What can hang from each mark:
gokov: bine
kovet: dazi deran ladud
ladud: dazi deran madipa
deran: bine dazi gokov kovet
madipa: dazi
bine: deran gokov
dazi: deran kovet

Known rows, with every way that one mark hangs from another:
(deran dazi (gokov bine) (kovet ladud)): [-0.285  0.960 -0.674 -0.833 -0.027  0.246  0.707 -0.692  1.916 -0.771
  1.021 -0.327 -0.039 -0.526  1.756 -0.447 -1.149  2.310 -2.408  0.329
 -0.778 -0.937  0.079  2.860 -3.359 -0.338 -0.692 -0.590 -0.948 -0.291]
(ladud (deran (bine gokov) kovet)): [-0.188  0.399 -1.976 -0.424 -0.089  0.312  1.130 -0.804 -0.650  0.189
 -0.712 -0.402 -0.063  0.877 -0.089 -1.043  0.160  1.862  1.705  0.380
  0.183 -1.049 -1.443  3.077 -2.846 -1.339 -0.971 -0.277 -0.077 -0.289]
(dazi (kovet (deran bine) (ladud madipa))): [ 0.454 -0.520 -0.281 -0.227 -0.310 -0.236 -3.107  0.340  0.458 -2.059
 -1.167 -0.296  0.323 -0.202 -0.142 -1.210  1.137 -0.542  0.948 -0.585
  0.913  0.366  1.264 -3.664  4.021  1.618 -0.911  0.928 -1.078  0.723]
(madipa (dazi (deran bine gokov (kovet ladud)))): [-1.412  0.777 -2.640  0.133 -1.160  0.094  1.427 -1.227  0.405 -0.171
  1.675 -0.042  0.370  0.158  0.836  1.143 -0.376  1.050 -0.380 -0.995
  1.707  1.166  0.848  0.508 -0.867  0.478 -2.768  2.683 -0.700  0.602]
(kovet dazi (deran (gokov bine))): [ 0.652  1.039  1.554  0.376 -1.125 -0.650 -0.592  2.011 -1.571 -0.865
 -1.513  0.270 -1.042  0.581  0.325 -1.135 -1.447  0.641  0.533  0.008
 -1.186 -3.839  0.188 -2.272  1.250 -0.639  0.637  1.248 -0.636  0.711]
(gokov (bine (deran dazi (kovet (ladud madipa))))): [-1.079 -0.530 -1.515 -0.035  0.068  0.010 -4.043  0.064  2.354  1.226
  1.037 -0.190 -0.142 -0.748  0.634  0.801  0.232 -0.892 -3.462  0.828
 -0.841 -3.464 -0.809  2.044 -1.669 -0.504  0.371 -1.860  0.470 -0.145]
(deran bine dazi): [ 2.031 -0.256 -0.350 -0.819  0.614  0.192  2.202  0.669 -2.514 -2.050
  0.647  0.876 -0.151 -0.692  1.011 -0.506 -0.047  1.637  0.104  0.344
 -0.394  2.743  0.298  1.628 -0.677 -0.184 -0.418 -0.657 -0.748 -1.372]
(gokov (bine deran)): [ 0.202 -0.372  1.678 -0.815  0.686  0.198 -4.792  1.257 -1.010  3.992
 -1.037  2.071 -1.134 -0.098  0.440 -0.991  0.267 -3.004 -0.186  1.015
 -1.210 -0.039 -0.263 -1.823  0.823 -2.164  0.047  0.252  0.094  0.006]
(dazi (deran bine) (kovet (ladud madipa))): [-0.851 -0.742 -0.183  1.232  0.483  0.241 -4.119  0.025 -0.133  0.128
  0.500 -0.201  0.191 -0.251  0.553  0.939  1.272 -0.872 -0.306 -1.322
  0.835  4.206  1.599 -2.746  2.525  1.473 -0.536  0.243 -0.617  1.140]
(deran bine (dazi kovet)): [ 2.317 -0.660  0.353 -0.108  0.612  1.084  0.608 -0.057 -2.747 -1.972
 -0.255  1.250 -0.223 -0.847  0.922  0.926  0.077  0.722 -0.991 -0.195
 -0.442  5.509  1.785  0.023  0.574  0.180 -0.773 -1.909 -0.636 -0.771]
(dazi deran): [ 0.118 -0.174  0.448  0.036  0.564 -0.058 -2.814  1.254 -2.211  1.451
 -0.240  0.595 -0.392  0.151  0.255 -0.403  0.248 -2.020  3.159 -0.263
 -1.093  2.149  0.479 -2.091  1.127  0.482 -0.530  0.073  0.423 -0.558]
(madipa dazi): [ 1.437 -0.735  2.102 -1.494  1.061  0.049  0.779  1.441 -2.458  0.718
 -1.505  1.927 -0.057 -0.056 -1.457 -0.039 -0.126 -3.399  2.839  0.340
 -0.876  1.864  0.146 -2.344  1.169 -0.151 -0.120  0.104  1.338 -1.056]
(gokov (bine (deran dazi kovet))): [ 0.444 -0.305 -1.573 -0.950  0.049  0.716 -2.820  0.076 -0.314  1.638
  0.285  1.230 -0.639 -0.742  0.990  0.625 -0.356 -0.421 -2.405  1.144
 -1.529 -1.529 -0.932  2.477 -1.725 -1.600 -0.495 -1.967  0.417 -0.809]
(ladud (madipa (dazi (deran bine)))): [ 0.690 -1.037 -0.213 -0.211  0.671  0.126  0.674  0.576 -2.472 -1.133
  0.594  0.949  0.195 -0.122 -1.233  1.970  1.123 -0.380  0.257 -0.365
  1.052  1.252  0.214 -1.082  1.776  0.451  0.501  0.620  1.575  0.703]
(deran (bine gokov) dazi (kovet (ladud madipa))): [-0.711 -0.013 -1.834  0.076  0.378  0.048  2.878 -0.811  0.024 -1.133
  1.668 -1.667  0.972 -0.418  0.707  0.252  0.033  3.458 -0.138  0.232
  0.158 -3.747 -0.857  5.241 -1.552 -0.565 -1.449 -1.621 -0.404  0.199]
(dazi kovet): [ 1.396 -0.700  2.512 -0.366  1.052  0.836 -2.228  0.912 -2.391  0.987
 -1.833  1.325 -0.354 -0.274 -0.552 -0.504  0.248 -2.296  1.552 -0.030
 -1.619  5.007  1.578 -2.620  1.965  0.411 -1.185 -0.862  0.081 -0.425]
(bine (deran (kovet (ladud madipa))) gokov): [-2.241 -0.086 -1.627  0.666 -0.405 -0.326 -1.354  0.109  0.959  4.289
  0.165 -1.284  0.361  0.248 -1.108 -0.602  0.238 -1.961  0.243  0.632
 -1.247 -5.703 -1.748  1.464  0.454 -0.981 -1.776 -0.319  0.679  0.024]
(kovet (ladud dazi deran madipa)): [-0.593 -0.703  2.843  0.749  0.133 -0.970 -0.193  0.094  4.236  0.292
 -0.688 -0.681 -0.092 -0.078 -1.815 -0.682  0.287 -2.385 -0.701  0.596
 -0.096  0.584 -1.327 -0.856 -1.252  1.497  5.526 -0.491  1.030 -0.805]
(madipa (dazi (kovet (deran (bine gokov)) ladud))): [ 0.964  0.282  0.959 -0.424 -0.195 -0.057 -1.496  0.308 -1.913  2.377
 -1.774  0.796  0.392  0.597  1.019  0.462 -0.177 -2.461  3.357 -0.608
  1.524 -2.537  0.860 -5.082  4.551 -1.296 -1.794  0.502 -0.037  1.086]
(ladud (deran bine)): [ 0.703 -0.280 -0.434 -0.587  0.466 -0.064 -0.092  0.579 -0.231 -1.028
 -1.177  0.742 -0.647  0.381 -0.130 -1.568  0.798 -0.196  1.120  0.335
  0.030  3.988 -0.106 -0.410 -0.991  0.326  0.944  0.957 -0.582 -1.280]
(deran (bine gokov) (kovet dazi (ladud madipa))): [-2.452  0.363  0.088  1.788 -0.909 -0.542  0.837  0.494 -1.007  0.060
  0.177 -1.933  0.366  0.331  0.084 -0.325 -0.561  2.533  1.119 -0.529
 -0.074 -3.637 -0.732  3.724 -0.876 -0.522 -1.485 -0.035 -0.557  1.332]

Rows:
[-1.902 -0.372 -1.825  0.395 -0.086 -0.426 -3.363 -0.037  1.231  0.008
  0.844 -1.362  0.575 -0.045 -0.465  0.082  0.514 -0.973  1.946 -0.492
 -0.466 -0.308 -0.219  0.669 -0.061  2.096 -0.982 -0.053  0.369  0.147] : (dazi (deran (kovet (ladud madipa))))
[ 0.316 -0.482  1.817 -0.208  1.022 -0.186 -3.154  0.471  1.245  2.580
 -2.733  1.297 -0.223  0.502 -0.522  1.086  0.141 -6.324  1.758 -0.254
  0.190  4.795  1.063 -5.619  0.022  1.048  2.450 -0.225  1.032 -1.545] : (madipa (dazi (kovet (ladud deran))))
[-2.085  0.207 -1.761  0.216 -0.400 -0.266 -4.967  0.063  0.492  2.312
  0.354 -0.620  0.175  0.109  0.923 -0.395  0.060 -1.769  3.156 -0.714
 -0.533  1.291  0.089 -0.129 -1.144  1.365 -2.003  0.544 -0.393 -0.585] : (dazi (deran (kovet ladud)))
[ 1.916  0.455  1.481 -1.015  0.808  0.489  3.094  0.500 -1.060 -1.516
  0.572  0.966 -0.580 -0.497  0.746 -0.102 -1.028  1.914 -2.215  0.844
 -1.329  0.750  0.206  0.640 -1.541 -1.266  0.962 -1.291 -0.254 -0.462] : (deran dazi (gokov bine))
[ 1.879  0.534 -1.165 -0.202  0.060  0.359  6.124 -0.143 -2.180 -3.175
  1.331  0.353  0.014 -0.565  0.593 -0.484 -0.643  3.579 -2.102  0.280
 -0.287  2.446  0.622  1.962 -0.839 -0.150 -1.044  0.522 -1.286 -1.640] : (deran bine dazi gokov)
[ 2.470 -0.701  0.414 -0.735  0.246  0.467  1.913  0.327 -3.313 -0.421
 -1.532  0.767  0.429  0.348 -1.460  1.619  0.720 -0.562  0.830 -0.004
  0.906 -4.408  0.106 -2.564  5.061 -1.207 -0.737 -1.209  1.518  2.287] : (ladud (madipa (dazi (kovet (deran (bine gokov))))))
[ 0.731 -0.232 -2.904 -0.642 -0.373  0.463  6.512 -1.107  1.206 -4.874
  0.148 -0.068  0.373  0.337 -2.992  0.772  0.608  2.655 -3.333  0.398
  1.151 -0.149 -0.803  2.882 -1.943  0.988  0.584  0.797  1.167 -0.265] : (ladud (deran bine gokov kovet) (madipa dazi))
[ 0.265  0.291 -0.001  0.224  0.362  0.097 -1.057  0.482 -3.727  2.341
  0.769  0.219 -0.181  0.510  1.246 -0.005  0.052  1.187  3.263 -0.281
 -0.142 -1.003 -0.094 -0.166  1.117 -1.802 -1.562 -0.085 -0.184  1.265] : (dazi (deran (bine gokov)))
[ 1.112  0.625 -0.586 -1.103 -0.033  0.883  2.731 -0.525 -0.107 -2.427
  0.843  0.433 -0.175 -0.544  0.472  0.080 -1.189  3.764 -2.859  0.642
 -1.342 -0.860 -0.297  3.671 -3.154 -0.954 -0.691 -1.775 -0.246 -0.090] : (deran dazi (gokov bine) kovet)
[-0.302 -0.780  1.060 -0.195  0.957 -0.988 -0.202  1.212  2.219  0.405
 -1.598  0.157  0.242  0.493 -2.073  0.165  0.829 -4.382  1.247  0.310
  0.279  0.764 -0.399 -3.091 -0.541  1.549  3.726  0.335  1.727 -1.934] : (kovet (ladud deran (madipa dazi)))
[ 0.062  0.505  0.315 -1.206  0.008  0.925  0.836 -0.484 -0.109 -1.473
 -0.162  0.635 -0.559 -0.156 -0.383 -1.288 -0.631  2.342 -1.382  0.393
 -1.374  0.275 -0.183  2.561 -2.217 -0.969 -1.852  0.174 -0.257  1.047] : (deran (gokov bine) kovet)
[ 0.231  0.808  2.288 -0.257 -1.367 -0.979 -0.813 -0.196  0.542  1.709
 -0.048 -0.417  0.045  0.291  1.310 -1.449 -0.940  0.157  3.182 -0.008
  1.152 -4.682 -1.044 -1.165  2.486 -1.680  0.414  1.109 -0.872  1.622] : (kovet (deran (bine gokov)) (ladud dazi))
[-0.399  0.457  1.104  0.733  0.555  0.081 -2.604 -0.364  0.451  2.964
 -1.308 -0.159 -0.232  0.764  1.311 -0.497  0.236 -1.305  2.007 -0.309
  0.550  2.911  0.543 -2.607 -0.055 -0.791  0.543 -0.362 -0.791 -0.293] : (dazi (kovet (ladud (deran (bine gokov)))))
[-0.872  0.025  2.569  0.908  0.042 -0.802  1.709 -0.965  2.914  0.792
  0.307 -1.081  0.064  0.345 -0.509 -0.127  0.251  0.314 -0.271  0.459
  1.079 -2.162 -1.842  0.871 -0.954 -0.792  4.107 -0.580  0.697  1.092] : (kovet (ladud dazi (deran (bine gokov)) madipa))
[-0.159  0.054 -0.351  0.163  0.213 -0.612  4.613 -0.207  2.278 -2.369
 -0.170 -0.151  0.200  0.396 -1.494  0.076  0.554 -0.197 -2.392  0.001
  2.023  1.689  0.097 -1.277 -1.019  1.123  2.840  2.214  0.425 -0.849] : (kovet (ladud (deran bine gokov) (madipa dazi)))
[ 0.466 -0.092  0.875 -0.281 -0.163 -0.426 -5.465  1.238  0.043  1.311
 -2.264  0.305 -0.063  0.153  0.577 -1.473  0.069 -4.100  3.400 -0.394
 -0.435  1.299  1.462 -5.659  3.641  1.269 -1.109  0.768 -1.014 -0.555] : (dazi (kovet deran ladud))
[ 0.255  0.549 -0.479  0.154 -1.457  0.623  4.765 -1.985  2.755 -2.795
  0.843 -0.013 -0.291  0.080 -1.282 -0.531 -0.437  3.746 -3.471  0.320
  0.630  1.593 -1.282  4.092 -3.014  0.430  1.396  0.974 -0.467 -0.031] : (ladud dazi (deran bine gokov kovet))
[ 0.778 -0.700  2.640  1.325  0.285  0.887  0.443 -1.075 -1.521  1.321
  1.169  0.151 -0.030 -0.144 -0.707  3.105  0.214  1.397 -1.402 -0.483
  0.452 -1.303 -0.228  0.606  2.744 -1.053  1.379 -2.467  1.383  3.030] : (ladud (dazi (deran (bine gokov)) kovet) madipa)
[-0.091 -1.039  2.032 -0.793  0.995 -0.687 -0.161  1.408  0.145  0.447
 -1.252  0.432  0.305 -0.220 -1.796 -0.032  0.436 -3.516  1.694  0.094
 -0.315  0.311  0.044 -2.803  1.284  0.914  1.103  0.133  1.600 -0.658] : (kovet (ladud (madipa dazi)))
[-0.423 -0.388 -1.677  0.134  0.353 -0.211  0.741  0.120  1.123 -2.123
  0.781 -1.213  0.860 -0.793 -0.515 -0.299  0.158  0.187 -0.176  0.315
 -1.129 -1.165 -0.391  3.235 -1.643  1.777 -0.320 -1.762  0.175 -1.790] : (deran dazi (kovet (ladud madipa)))
[-0.782  0.737 -1.819 -0.214 -0.180  0.000  1.140 -0.732 -0.615  0.424
  1.167 -0.949  0.606 -0.187  2.101 -0.305 -0.879  2.620  1.200  0.006
  0.162 -1.996 -0.550  4.188 -2.152 -1.380 -2.594 -1.075 -1.142 -0.212] : (deran (bine gokov) dazi (kovet ladud))
[-2.789  0.488 -1.780  2.698 -1.768 -0.695  0.497  0.665  1.162  1.510
  0.445 -1.505 -0.124  0.114 -1.440 -0.126 -0.814 -0.448 -3.374 -0.117
 -1.076 -2.563 -0.279  1.313 -0.100  1.215 -0.920  1.641 -0.497 -1.241] : (bine (deran gokov (kovet dazi (ladud madipa))))
[-1.791  0.572 -1.365 -0.257 -0.496  0.021 -1.169 -0.676 -1.340  3.119
  0.860 -0.149  0.579  0.574  1.427  1.808 -0.358 -0.139  3.115 -0.767
  1.643 -2.065 -0.194  0.438 -0.150 -1.295 -2.731  0.506  0.237  1.576] : (madipa (dazi (deran (bine gokov) (kovet ladud))))
[-1.180  0.533  2.565  0.924 -0.504 -0.419 -2.078 -0.454  0.269  3.437
  1.634 -0.496  0.036  0.179  1.965  0.551 -0.706  0.416  1.907 -0.705
  1.046 -1.090 -0.789  0.163  0.642 -1.598  0.701  0.509 -0.377  2.159] : (kovet (ladud (dazi (deran (bine gokov)))))
[-2.030  0.494 -3.574  0.721 -1.071 -0.034  1.065 -1.181  1.448 -2.332
  2.427 -1.735  0.507 -0.103  0.031 -0.121  0.419  3.831 -2.078 -0.968
  0.971  0.404  0.425  2.649 -0.844  1.635 -2.248  1.995 -1.069  0.810] : (dazi (deran bine gokov (kovet (ladud madipa))))
[ 1.768  0.067  2.068  0.873 -0.537  0.919  3.401 -1.567  1.664 -1.938
 -0.246  1.046 -0.687 -0.068 -0.941  0.780 -0.142  1.350 -4.311 -0.071
  0.810  5.977  0.487 -0.536 -0.728  0.232  2.654  0.156 -0.271  0.042] : (ladud (dazi kovet) (deran bine gokov))
[ 0.446  0.012  1.371 -0.320 -0.211 -0.085 -2.302  0.334  1.854 -1.110
 -1.122 -0.334 -0.249 -0.142 -0.170 -0.723  0.193 -0.462 -1.591 -0.320
 -0.060 -2.103  0.984 -4.217  3.257  0.631  0.327  0.555 -0.519  1.560] : (dazi (kovet (deran (gokov bine)) (ladud madipa)))
[ 0.490  0.392 -2.062  0.785  0.226 -0.724  4.981 -0.535  2.511 -4.105
  1.374 -1.263  0.303 -0.120 -0.111 -0.150  0.361  2.138 -3.618  0.209
  1.002  1.453  0.196  1.056 -2.331  1.552  3.088  0.275 -0.813 -1.916] : (kovet (ladud (deran bine dazi gokov) madipa))
